What can hang from each mark:
J609: J120 J769
J605: J916
J163: J769 J825
J769: J163 J609 J916
J508: J120 J825
J120: J508
J825: J163 J508
J916: J605 J769

Every row comes from one small tree of marks. The marks that hang from a mark follow it in brackets, in the order of their numbers. Every link used is in the known rows. Which tree was each row made from?
Known rows:
J120[J508]: [ 2.00 -0.28 -0.09  0.04 -1.23 -0.64 -0.44  1.31 -2.79  0.70  0.30  0.35
  0.17  1.12  2.15  0.49  2.84 -0.02 -1.45 -1.87  0.71  0.90  0.51  0.34]
J825[J163[J769[J916[J605]]] J508[J120]]: [ 1.76  1.53  2.74 -0.22  0.62  0.39 -0.93  0.04 -2.03 -0.47  1.53 -1.94
 -0.57  1.25  2.91  1.16 -0.56  3.82 -0.64 -4.40  0.77  0.87  1.31 -0.88]
J916[J605 J769[J163[J825] J609]]: [-0.15  4.12  0.52 -2.05  2.97 -1.36  1.50 -0.16  3.96 -3.59  0.30  0.54
 -0.13 -3.57 -0.10  3.85  4.43  1.51 -2.49 -5.04 -1.45  0.70 -1.65  0.46]
J609[J120[J508] J769[J163 J916[J605]]]: [-0.01  4.07  4.06 -0.62  0.84 -0.36 -0.73 -0.98 -3.49 -3.18  0.34 -0.54
 -2.33  0.47  0.83  2.96  4.68  0.76 -5.40 -1.28 -0.21  1.43  0.34 -0.73]
J508[J825[J163]]: [ 1.77  1.22  1.68  0.59 -0.19  1.26  0.48  0.87 -0.89 -0.76  0.93 -0.70
  1.12  0.90  0.52  0.00 -2.58  1.18  2.02 -1.97  0.18  2.49 -3.54 -0.31]
J508[J120 J825[J163[J769[J609]]]]: [ 1.82  1.91  1.74 -1.84  1.43  1.19  0.69 -0.28  0.09 -0.89  1.13 -1.96
  0.41  1.13  0.08 -0.04 -5.06  1.97  1.71 -4.56  0.49  2.33 -6.01  1.86]
J825[J163[J769[J609 J916]] J508[J120]]: [ 2.28  1.19  3.09 -1.41  0.71  0.74 -1.14 -0.17 -1.71  0.03  1.39 -2.53
 -0.68  1.03  3.42  1.01 -1.01  2.98 -1.66 -4.32  0.93  0.65  1.39 -0.44]
J605[J916[J769[J163[J825] J609]]]: [ 1.09  1.77 -0.08 -0.37  2.88 -1.55  1.62  0.76  2.07 -2.70  1.20  2.16
  0.99 -1.62 -0.12  0.37  3.71 -2.60 -2.85 -2.37 -1.36 -0.31  0.32  1.51]
J769[J163 J916]: [ 0.59  1.62 -0.38 -0.76  2.84  0.11  0.24  0.26  1.75  0.92  1.06 -1.49
  0.09 -0.27  1.10 -0.18  0.93 -0.55 -2.57 -1.22 -0.08 -0.47  1.80 -0.91]
J120[J508[J825[J163[J769]]]]: [ 3.22  1.34  1.22 -0.02 -1.05  0.71 -0.43  1.36 -3.86  0.94  0.91  0.24
  0.53  1.75  2.56  0.74  1.31  1.09  0.40 -3.10  0.86  2.89 -1.48  0.08]
J163[J825]: [ 0.50  1.25 -0.46  0.58  0.17 -0.11  0.42  0.59 -0.05 -0.21 -0.39 -0.50
  0.20 -0.71  0.96 -0.11 -0.61  2.41 -0.05  0.53 -1.06  0.65  0.61  1.59]
J916[J605 J769[J163]]: [-0.89  3.38  0.03 -0.66  2.51 -1.87  1.43 -0.14  2.49 -2.67  0.85  1.13
 -0.07 -2.92 -0.64  3.19  4.15  0.90 -1.31 -4.55 -1.04  0.45 -1.72 -0.51]
J825[J163[J769[J916]] J508]: [ 2.01  1.34  2.87  0.35 -0.24  1.23 -1.61  0.20 -3.45  1.18  1.31 -1.13
 -0.54  1.02  3.76  1.04  0.88  2.82 -0.62 -2.08  0.74  1.01  3.74 -2.05]
J609[J120 J769[J163]]: [-1.71  4.02  3.42 -0.32  0.58  0.44 -0.97 -1.85 -3.58 -2.84  0.10 -0.61
 -2.54 -1.44 -0.20  0.68  0.50  0.44 -4.01  0.09 -0.45  1.08 -1.02  0.81]
J163[J769[J609] J825[J508[J120]]]: [ 1.48  3.01  1.51 -3.11  1.53  0.79 -0.57 -0.37 -1.05  0.41  0.15 -1.40
 -1.00 -0.45  2.50  1.08  0.54  4.20 -0.80 -1.21 -0.64  0.97  1.51  2.42]
J916[J605 J769[J609[J120]]]: [-0.38  2.25  2.81 -2.05  1.72 -1.99  1.30 -1.22  2.87 -4.36  0.04  1.42
 -0.48 -1.82 -1.08  4.86  3.82  0.87 -2.17 -3.26 -1.11  0.24 -2.15 -1.05]
J163[J769[J916]]: [ 0.38  1.51  0.87 -1.91  1.92  1.29 -0.74 -1.50 -0.41  2.74  0.04  0.57
 -1.11  1.43  0.31  1.72  1.79  0.14  0.60  1.06 -0.05  0.09  2.70 -1.52]
J508[J825]: [ 1.09  1.00  1.11 -0.62  0.44  0.13  1.09  0.90 -0.25 -0.75  0.84 -0.57
  1.26  1.04 -0.36  0.24 -0.81  0.73  2.07 -0.21 -0.22  1.78 -3.32  0.11]
J825[J163[J769] J508[J120]]: [ 1.60  1.37  2.24  0.04 -0.21  0.66 -1.30  0.08 -3.45  0.27  1.48 -1.77
 -0.69  0.41  3.25 -0.20 -2.10  3.64 -0.40 -4.30  0.96  1.11  0.63  0.38]
J508[J120 J825[J163]]: [ 1.54  0.85  1.20 -0.24  0.78  0.02  1.28  0.62  0.01 -1.50  1.38 -2.29
  1.13  1.23 -0.01 -0.69 -5.69  2.05  1.67 -4.41  0.35  2.06 -6.58  1.85]
J120[J508[J825[J163[J769[J609]]]]]: [ 3.47  1.36  1.63 -0.89 -0.86  1.02 -0.51  1.18 -3.07  0.59  0.74 -0.01
  0.46  1.62  2.60  1.13  1.55  0.74 -0.17 -3.41  0.89  2.80 -1.68  0.12]

Which tree is each row?
[-1.41  3.45  1.52 -0.99  1.86  0.56 -0.10 -0.70  0.11 -2.24 -0.09 -1.29
 -1.71 -0.45 -0.78  3.08  5.28 -0.56 -2.64 -1.21 -0.55  0.59  0.57 -0.99]
J609[J769[J163 J916[J605]]]
[ 1.69  3.59  1.94 -2.55  1.05  1.78 -1.09 -1.33 -1.66  0.72 -0.70  0.61
 -1.53 -0.37  1.91  1.21  0.26  3.03 -1.34  0.13 -0.73  1.62  1.47  1.78]
J163[J769[J609[J120[J508]]] J825]
[ 1.29  2.27 -0.14 -0.73  2.96 -0.87  0.66  1.26  0.91  0.17  1.52 -3.01
  0.44 -0.48  2.67 -0.43  0.37  2.33 -3.09 -1.79 -0.65 -0.14  2.23  0.76]
J769[J163[J825[J508[J120]]] J916]
[ 1.25  0.45  2.13 -2.98  2.19  0.19  0.59 -0.51  4.94 -2.34 -0.47 -0.84
 -0.09  1.23 -0.61  3.81  3.84 -0.37 -2.24 -1.24 -0.27 -0.56  1.07 -2.30]
J769[J609 J916[J605]]
[ 1.57  0.00  1.96  1.08 -0.89 -0.54 -0.54  1.09 -2.47 -1.32  1.59 -2.62
  0.26  0.26  3.14 -0.65 -2.53  3.29 -1.21 -4.55  0.89  0.61 -0.26  0.51]
J825[J163 J508[J120]]
[ 0.28  2.15  1.12 -1.93  2.07  1.28 -0.54 -1.52  0.62  1.48 -0.13  0.98
 -1.16  1.42 -0.27  2.61  2.85  0.83  0.78  0.29 -0.14  0.31  2.27 -1.91]
J163[J769[J916[J605]]]
[ 0.95  0.57  1.46 -0.34  2.03 -2.00  1.50  0.00  1.32 -3.28  1.03  2.78
  0.74 -0.40 -0.79  1.10  3.35 -3.02 -2.70 -1.09 -1.11 -0.68  0.17  0.48]
J605[J916[J769[J609[J120]]]]
[ 1.91  2.56  2.01 -3.51  2.41  0.40 -0.24 -0.35 -0.08  0.81  0.36 -1.96
 -0.81  0.72  2.62  2.13  1.60  3.79 -1.43 -0.58 -0.79  0.48  2.96  0.99]
J163[J769[J609 J916] J825[J508[J120]]]
[ 1.52  1.83  1.36 -1.02  1.22  0.86  0.75 -0.10 -0.61 -0.46  1.31 -1.71
  0.52  1.32  0.00 -0.35 -5.35  2.27  2.24 -4.16  0.42  2.37 -5.90  1.78]
J508[J120 J825[J163[J769]]]
[-0.83  3.20  1.33 -1.00  1.75 -0.27  0.08  0.01 -1.40 -1.53  0.45 -2.87
 -1.47 -0.59  0.89  2.02  3.53  0.89 -3.32 -1.07 -0.81  0.51  0.92  0.81]
J609[J769[J163[J825[J508[J120]]] J916]]
[ 0.92  2.04  2.97 -3.49  2.23  1.69 -1.00 -2.44  0.25  1.32 -0.19  0.40
 -1.62  1.20  0.45  2.19  0.94  0.20 -1.45  0.89 -0.03  0.15  2.09 -1.27]
J163[J769[J609[J120] J916]]
[ 1.66  1.52  1.97 -0.83  0.75  2.88 -1.44 -1.40 -0.17  1.31 -0.14 -0.13
 -1.06  0.49  1.47  1.38 -0.95  0.37 -0.52 -2.34  0.60  1.02  1.53 -1.49]
J825[J163[J769[J609 J916]]]
[ 1.55  2.01  2.15 -0.80  0.84  2.81 -1.34 -1.32  0.63  0.31 -0.24  0.17
 -1.09  0.51  1.01  1.96 -0.12  0.86 -0.39 -2.83  0.50  1.19  1.23 -1.86]
J825[J163[J769[J609 J916[J605]]]]
[ 0.93  2.83  1.91 -2.43  2.00 -1.55  0.97 -0.26 -0.01 -1.46  1.35  0.10
  0.02 -2.42  1.36  2.10  1.83 -0.28 -3.53 -3.82 -0.60  0.93 -2.42  0.75]
J916[J769[J163 J609[J120[J508[J825]]]]]
[ 1.77  2.89  1.84 -2.48  1.49  0.80 -0.83 -0.45  0.02 -1.52  0.59 -0.64
 -0.78 -1.78  2.08 -0.78 -0.31  0.19 -5.35 -3.32  0.53  0.76 -0.87  1.50]
J769[J163 J609[J120[J508]]]
[ 0.41  3.13  1.77 -2.00  2.19 -1.73  0.86 -0.25  0.27 -1.83  1.14 -0.45
 -0.27 -3.43  2.00  1.88  1.48  1.32 -4.14 -2.93 -1.22  0.26 -0.39  1.26]
J916[J769[J163[J825[J508]] J609[J120]]]
[ 1.78  3.16  2.21 -2.57  3.42  0.70  0.14 -0.60  2.69 -1.39  0.45 -2.13
 -0.51 -1.10  1.91  0.42 -0.63  1.24 -5.52 -1.13 -0.79  0.07  1.46  0.55]
J769[J163[J825] J609[J120] J916]
[ 0.32  3.83  2.01 -2.26  2.37 -1.74  1.00 -0.59  2.20 -4.01  0.70  1.05
 -0.49 -2.78  0.20  3.82  4.41  0.96 -3.88 -5.37 -0.82  0.81 -2.12 -0.17]
J916[J605 J769[J163 J609[J120[J508]]]]
[ 2.26  2.32  3.34 -1.13  0.87  1.97 -0.05 -0.43 -0.90 -0.29  0.87 -0.43
  0.25  1.47  0.72  1.01 -2.42  1.40  1.12 -1.43  0.14  2.59 -2.47 -0.95]
J508[J825[J163[J769[J609[J120] J916]]]]
[ 2.26  1.19  3.34  0.68 -1.11 -0.30 -0.39  0.13 -4.06 -1.32  0.90  0.39
 -0.01  1.31  1.95 -0.12 -1.89  1.85 -1.86 -1.07  0.39  2.02 -1.92  0.20]
J609[J120[J508[J825[J163]]]]
[ 0.66  2.94 -0.86 -0.19  1.67 -0.40  0.20  1.28 -0.42 -0.54  1.21 -2.09
  0.20 -2.19  2.48 -1.91 -1.11  3.03 -2.27 -2.74 -0.47  0.56  0.23  2.68]
J769[J163[J825[J508[J120]]]]
[ 2.14  3.24  2.21 -2.66  1.59  0.86 -0.48 -0.09 -0.11 -1.80  0.87 -0.96
 -0.37 -1.41  1.96 -0.71 -0.56  0.37 -4.64 -3.40  0.41  1.38 -1.92  1.54]
J769[J163 J609[J120[J508[J825]]]]
[ 1.24  2.77  1.06 -3.22  3.76  0.87  0.36 -0.28  5.33 -2.19  0.33 -1.47
 -0.23 -0.68  0.22  2.10  3.23 -0.32 -3.99 -3.44 -0.11 -0.27  0.85 -1.30]
J769[J163 J609 J916[J605]]
[ 1.42  1.86  0.74 -3.23  3.43  0.95  0.08 -0.23  3.92 -0.24  0.55 -2.05
 -0.17 -0.72  1.15  0.83  1.64 -1.37 -4.28 -2.27  0.08 -0.55  1.44 -0.64]
J769[J163 J609 J916]
[-1.46  3.87  0.58 -0.36  0.82  0.93 -0.43 -0.32 -1.91 -1.54 -0.32 -1.35
 -1.77 -1.95  0.11  1.06  2.83  0.35 -2.22 -0.76 -0.81  1.23 -0.20  1.58]
J609[J769[J163[J825]]]
[ 1.77  2.24  1.87 -0.17  0.27  2.09 -0.03  0.16 -1.55  0.31  0.85 -0.08
  0.49  0.98  0.53  0.30 -2.22  1.45  2.53 -1.76  0.23  2.83 -2.80 -0.41]
J508[J825[J163[J769]]]
[-1.03  3.38  1.03 -0.72  1.73  0.58 -0.12 -0.33 -0.97 -1.02 -0.14 -1.90
 -1.59 -0.76  0.26  2.18  3.83 -0.06 -2.89 -0.17 -0.94  0.70  1.26  0.20]
J609[J769[J163[J825] J916]]
